Each row was made from one path, in order. Every step used is in the known rows, and no mark comes twice. Write each row's path.
Known rows
nupul sove: 1.06, -3.93, -0.23, -0.80, 3.43, 2.94, 0.87, -4.02, -4.25, 1.69, -3.09, -4.85, 4.21, 1.51, 1.61, 2.88, -2.24, 1.45, -3.10, 0.80, -2.18, -1.14, 0.08
rekit sedep gedib setim diri: 1.92, 0.42, 0.28, 3.17, -3.30, -0.96, 0.28, -3.92, -2.49, -0.06, 2.24, -0.61, 0.63, 0.78, 3.12, 0.52, 1.11, 0.11, 1.77, 1.97, 1.19, -2.38, -0.52
sedep gedib diri rekit: -2.49, -0.51, 0.75, -3.17, -1.92, 2.76, 0.79, 0.31, -0.50, 2.88, 3.29, 1.52, 0.98, 2.65, 0.88, -1.31, 1.60, -0.59, 3.16, -2.63, -1.78, -1.35, -1.44
setim rekit sedep gedib: -3.18, -2.70, 0.31, 1.40, -1.46, 0.83, 0.76, -3.42, -0.90, -0.03, 0.81, -1.11, 0.81, -0.19, 3.78, 1.79, 1.94, 0.24, -1.45, -2.80, -1.44, 1.86, 0.33
nupul setim diri: 5.09, 2.70, 0.20, -0.18, -2.78, -1.28, -0.43, -2.66, -4.53, 0.36, 0.57, -1.41, 0.51, 1.17, 0.90, 0.10, 0.71, 0.62, 1.17, 4.55, 0.68, -1.52, -0.64
simog rekit: 0.81, 0.66, -0.46, -0.80, 0.96, -0.62, 0.66, -2.17, 2.02, 2.37, -0.08, -0.29, 0.00, 1.19, 0.05, -1.99, -0.99, 0.34, -1.40, -0.04, -0.73, 3.84, -0.47
diri setim gedib sedep: 0.22, -3.55, -0.39, 0.96, -2.04, 1.76, -0.24, -5.92, 1.55, -1.44, 0.80, -1.43, 0.54, -0.59, 1.55, 1.94, 2.43, -0.99, -2.11, -1.14, -1.81, -3.56, -0.87
rekit simog setim diri: 5.84, 4.36, 0.74, -0.17, -1.70, -1.59, 0.25, -4.27, -1.34, 0.35, -1.06, 0.12, 0.48, 3.91, 1.99, 0.72, -1.59, -0.30, 0.94, 5.89, 0.90, 1.41, 3.13
simog rekit sedep gedib: -2.13, -3.84, -0.31, 0.64, -1.29, 0.08, 0.90, -2.53, 0.49, 0.78, 1.54, -0.49, 0.50, -0.63, 2.01, 1.03, 1.36, 2.02, -1.12, -2.87, -0.68, 2.56, 0.80
setim gedib diri rekit simog: -0.46, 1.67, 0.56, -4.84, -0.56, 2.88, 1.60, -1.27, -2.41, 3.55, 1.29, 0.56, 0.80, 6.29, -1.12, 1.52, -0.77, -1.20, -0.32, 2.53, -1.00, -2.94, 1.80
sedep gedib diri rekit simog setim: 2.52, 1.77, 0.39, -1.30, -1.67, 1.47, 1.05, -1.93, 1.67, 1.14, 2.40, 1.23, -0.53, 4.25, 1.07, -0.90, -0.12, -0.98, 2.88, 2.85, -2.17, 1.49, 2.96
sedep gedib: -2.05, -1.72, -1.88, -0.62, 1.74, -0.24, 1.12, -3.11, 0.37, -0.35, -0.33, -2.45, 3.70, 1.52, 1.27, 1.95, 2.19, 0.41, -1.49, -1.77, -1.40, 0.86, 0.18
diri rekit sedep: 1.43, -1.44, 1.66, -1.78, 0.06, 3.52, -0.70, 0.38, -1.15, 1.71, 0.43, 1.39, -0.99, 0.34, 2.14, 0.87, -0.49, 0.78, -1.61, -1.11, -0.34, -0.56, 2.37
sedep gedib setim diri rekit: -0.03, 1.88, 0.13, 0.76, -4.21, 0.66, 0.12, -1.33, 0.83, 2.14, 2.95, 1.88, 0.01, 1.62, 2.54, -1.38, 1.28, -1.06, 2.98, -1.01, -0.54, -2.31, -2.57
rekit sedep: 2.82, -1.72, 1.03, -0.93, 2.40, 2.00, -0.36, -1.60, -2.78, 0.09, -1.01, -1.12, 0.45, 0.47, 1.72, 2.14, -0.68, 1.19, -3.07, 1.27, 0.43, -0.03, 3.62
simog rekit sedep gedib diri: -1.61, -2.98, 1.33, -1.15, -2.19, 1.26, 1.26, -1.85, -2.93, 1.97, 3.74, 0.00, 0.40, 1.26, 1.01, -0.68, 1.09, 1.19, 2.56, -0.83, -0.36, 0.39, 0.31
diri sedep gedib setim: 1.22, -2.29, -1.07, 1.86, 0.64, -0.27, 1.28, -3.02, 0.35, -2.28, 3.16, -2.82, 0.55, -0.74, 2.60, 1.64, 2.05, -1.61, 0.48, -0.48, -1.31, -2.87, -1.15
rekit simog setim diri gedib: 3.31, 2.03, 2.16, -3.48, -2.29, -1.06, 0.50, -4.47, -1.63, -0.59, 1.60, 1.58, -0.10, 4.51, 2.86, 2.18, -0.10, 1.18, 2.13, 2.04, 1.40, -3.36, 2.04
sedep gedib setim diri: 1.52, 1.77, -0.57, 2.70, -2.63, -1.70, 0.59, -4.18, -1.45, -0.02, 1.79, -1.06, 1.68, 1.69, 2.53, -0.08, 1.39, -0.64, 2.04, 2.05, 0.66, -2.15, -1.64
simog setim diri rekit sedep: 3.66, 0.42, 3.07, -0.24, -4.01, 2.11, -1.51, -0.92, -0.69, 1.25, 1.48, 3.20, -2.59, -0.04, 4.01, -0.52, -0.83, 1.41, 1.04, 0.38, 0.28, 0.07, 2.11
gedib diri rekit: 0.15, 1.11, 1.51, -3.92, -0.58, 3.32, 0.23, 0.91, -1.25, 3.30, 2.28, 1.70, 0.22, 3.11, 0.34, -1.97, 0.03, -1.09, 2.47, -0.54, -1.27, -1.56, -0.59
gedib diri setim rekit: 1.55, 2.31, 1.34, 0.53, -2.01, 1.42, 0.73, -3.58, -1.29, 1.86, 2.40, 1.12, -0.78, 3.32, 2.24, -3.34, 0.33, -4.16, 2.26, 1.83, -1.84, -1.45, -1.87
setim gedib diri sedep: 1.09, -2.81, 3.06, -4.62, -1.30, 1.30, 0.34, -2.95, -3.77, -1.40, 2.66, -1.32, -0.11, 0.05, 2.70, 2.53, 0.41, 0.42, -0.28, -0.85, -0.61, -4.65, -0.98
nupul setim: 4.82, 0.78, -0.99, -0.59, 0.98, 0.60, -0.23, -1.53, -2.55, -0.56, 0.96, -3.00, 0.32, 0.61, -0.65, -0.31, 1.40, 0.33, -0.61, 4.14, -1.59, -1.00, 0.23

Which path is each row?
1.57, 1.42, 2.31, -2.27, -2.50, 1.58, 0.15, -4.69, -1.32, 0.29, 3.04, -0.03, 0.26, 4.61, 0.96, -1.39, -0.14, 0.99, 1.35, 4.36, -1.80, -2.45, 0.91	rekit simog setim gedib diri
4.57, 3.16, 0.99, -1.96, -0.55, 1.86, 0.65, -1.48, 1.07, 1.42, 1.64, 1.43, -1.15, 4.63, 0.66, -1.39, -1.42, -1.27, 2.29, 4.53, -1.77, 1.29, 3.62	gedib diri rekit simog setim
1.58, 0.15, 1.76, 3.28, -0.77, 2.03, -0.15, -3.10, -1.63, 0.25, 1.58, -0.63, -2.18, -0.11, 3.80, -0.73, -0.30, -1.45, -1.13, 1.57, -0.95, 0.09, 0.85	gedib setim rekit sedep
5.08, -0.16, 1.46, -0.66, -1.12, -1.21, 0.43, -2.76, -3.29, -1.67, 1.35, -1.44, -0.68, -1.02, 3.60, 2.88, -0.35, -1.49, 0.52, 1.13, 1.37, -3.54, -0.62	gedib setim diri sedep
-0.92, 0.78, -0.75, -4.34, 0.55, 2.32, 2.58, -0.13, -2.71, 3.67, 1.12, 0.05, 1.77, 5.99, -1.44, 2.24, -0.09, -2.06, 0.94, 1.62, -0.73, -1.14, 2.52	sedep gedib diri rekit simog
1.84, 3.41, 1.62, 2.28, -1.47, 0.22, -0.43, -4.57, 2.84, -0.39, 0.27, 0.02, -1.51, 1.06, 4.42, -3.22, -0.32, -1.89, 0.16, 1.44, -3.06, 4.47, -0.42	simog setim rekit
4.88, 0.63, 0.20, -1.58, 0.51, 1.69, 0.61, -2.23, -2.20, 1.27, 2.54, 0.91, 0.86, 4.22, -0.29, -2.14, 0.33, -2.46, 2.56, 3.56, -0.57, -4.71, 0.44	gedib diri setim
-0.36, -1.91, 1.22, 0.84, -4.80, 0.88, -0.35, -2.09, 0.88, 0.22, 2.57, 2.02, -0.56, -0.43, 4.28, 0.46, 1.71, 1.88, 1.71, -2.47, -0.81, 0.75, 0.80	simog setim diri rekit sedep gedib
-0.21, -1.98, 0.55, 0.35, -3.38, 2.26, -0.16, -5.04, 3.23, -0.85, 0.97, -0.65, -1.03, -0.08, 2.15, 1.93, 1.41, -0.29, -1.42, -0.61, -2.62, -0.15, 0.87	diri rekit simog setim gedib sedep
0.22, 1.76, -0.81, -0.74, -0.58, 0.80, 2.98, -3.75, -2.70, 2.55, 1.17, -0.44, 0.93, 6.14, 0.10, 1.15, 0.13, -4.54, 0.74, 3.47, -1.19, -1.02, 1.52	sedep gedib diri setim rekit simog
1.86, 3.27, -0.52, -3.60, 0.13, 0.88, 1.60, -0.77, -2.68, 3.70, -1.46, 0.63, 1.30, 5.65, -0.50, 2.90, -1.55, -2.00, -0.80, 3.08, 0.84, -0.69, 2.89	setim diri rekit simog
1.49, 2.46, 0.36, 1.34, -1.66, 0.57, 0.09, -3.05, -1.56, 0.42, 1.19, -2.01, -1.17, 0.47, 1.96, -1.82, 1.20, -1.92, -0.30, 2.22, -2.74, 1.54, -2.04	nupul setim rekit
0.89, -1.99, -0.97, 3.61, 0.23, 0.89, 0.67, -3.13, -0.06, -1.12, 3.07, -2.04, 0.48, 0.16, 2.12, 0.26, 1.88, -0.28, 0.20, 0.91, -0.99, -2.13, 0.42	rekit sedep gedib setim
2.85, 0.19, 2.17, 0.54, -3.18, 2.35, -0.82, -0.45, -2.03, 1.79, 2.21, 2.17, -2.08, 0.25, 3.11, -0.14, -0.48, 0.25, 0.88, 0.68, 0.81, -2.38, 0.96	gedib setim diri rekit sedep
0.26, -2.08, -0.81, 4.08, -1.19, 0.20, 0.90, -2.99, 1.41, -0.01, 4.00, -1.02, -0.78, -0.38, 2.00, -1.20, 1.49, 0.04, 0.76, 0.16, -1.02, -0.40, -0.52	simog rekit sedep gedib setim
-0.02, -2.84, 0.95, -1.95, -1.60, 0.29, 0.67, -4.41, -2.19, -1.04, 0.42, -1.19, 0.88, -0.18, 2.43, 4.57, 1.99, -0.19, 0.62, -2.66, 1.37, -2.81, 0.29	setim diri gedib sedep
2.47, -0.54, 2.64, 0.89, -2.25, 2.63, 0.00, -2.73, -3.31, 1.34, 2.41, 1.46, -2.22, 1.31, 3.11, -1.33, -0.23, -1.93, 0.74, 1.52, -0.59, -1.61, 1.04	gedib diri setim rekit sedep
0.49, 3.13, 0.29, 3.55, -0.14, 0.58, 0.57, -4.08, 0.64, 0.45, 1.35, -1.50, -0.73, 1.47, 3.00, -2.58, 0.23, -3.63, -0.06, 1.77, -2.25, 0.67, -2.26	gedib setim rekit
0.32, -0.34, -1.97, 3.07, 1.16, -0.03, 1.08, -3.46, 1.25, -0.96, 2.47, -2.66, 1.76, 1.29, 1.33, -0.49, 2.20, -1.28, 0.50, 1.03, -1.64, -1.77, -1.02	sedep gedib setim
1.39, 0.99, 1.67, 0.11, -2.47, 0.50, -1.72, -6.14, 3.84, -2.09, 1.25, 0.01, -0.13, 1.38, 3.45, -1.79, 0.65, 2.64, -1.88, 1.46, -3.03, -0.86, -0.60	simog setim gedib
-0.64, 2.08, 1.38, 1.61, -1.14, 0.64, 0.72, -4.46, 0.42, -0.14, 3.16, -0.33, -1.36, 2.12, 3.82, -1.70, 1.02, -2.73, 1.15, -0.08, -1.76, -2.25, -2.67	diri gedib setim rekit
1.60, -1.74, 0.17, -1.31, -2.38, -1.94, 1.61, -3.88, -1.34, -1.77, 0.98, -1.32, 0.89, 0.46, 3.56, 4.72, 1.00, -0.14, 0.63, -0.54, 0.08, 0.05, 1.43	rekit simog setim diri sedep gedib
4.12, 3.33, 0.16, 2.03, -1.27, -1.17, 0.01, -3.68, -2.15, 0.41, 0.80, -0.92, 0.95, 2.14, 1.99, -0.73, -0.20, -1.07, 1.34, 4.11, 1.20, -2.36, -0.86	gedib setim diri
6.15, 0.11, 2.53, -1.68, -2.32, -1.48, -0.35, -3.24, -1.62, -2.34, 0.43, -0.17, -1.20, -1.30, 4.71, 2.42, -0.82, -0.02, 0.75, 0.83, 0.71, -0.44, 0.82	simog setim diri sedep
-0.94, -4.12, -0.66, -2.09, 1.00, -0.54, 1.46, -2.55, -0.88, -1.98, 0.51, -2.70, 2.16, -1.03, 2.80, 4.58, 2.09, -0.02, -1.46, -3.73, -0.97, -0.55, 0.00	diri sedep gedib
2.75, -2.27, 0.30, -0.47, -1.50, 1.83, 0.86, -2.47, -2.51, 0.75, 3.96, 1.23, 0.52, 2.79, 0.79, -0.94, 1.67, -1.25, 3.01, 1.43, -0.55, -4.68, 0.81	rekit sedep gedib diri setim
-0.43, -2.92, 0.06, -1.75, -1.77, -1.74, 1.21, -3.18, -2.24, -1.54, 0.62, -1.76, 2.00, -0.85, 3.59, 4.63, 1.86, 0.25, -0.15, -3.06, 0.35, -1.07, -0.70	setim diri sedep gedib
-2.13, 1.48, -0.53, 4.21, -1.53, 0.04, 1.11, -4.62, 1.38, 0.01, 2.34, -1.70, 0.02, 1.03, 3.53, -1.93, 1.80, -3.25, 0.57, -0.23, -2.76, 0.85, -3.05	sedep gedib setim rekit
-0.65, 2.40, -1.68, 1.67, 0.95, 0.15, 2.80, -4.11, -1.12, 1.41, 0.38, -2.59, 0.93, 4.72, 0.75, 1.73, 0.08, -4.16, -1.14, 3.50, -1.50, 0.67, 1.23	sedep gedib setim rekit simog
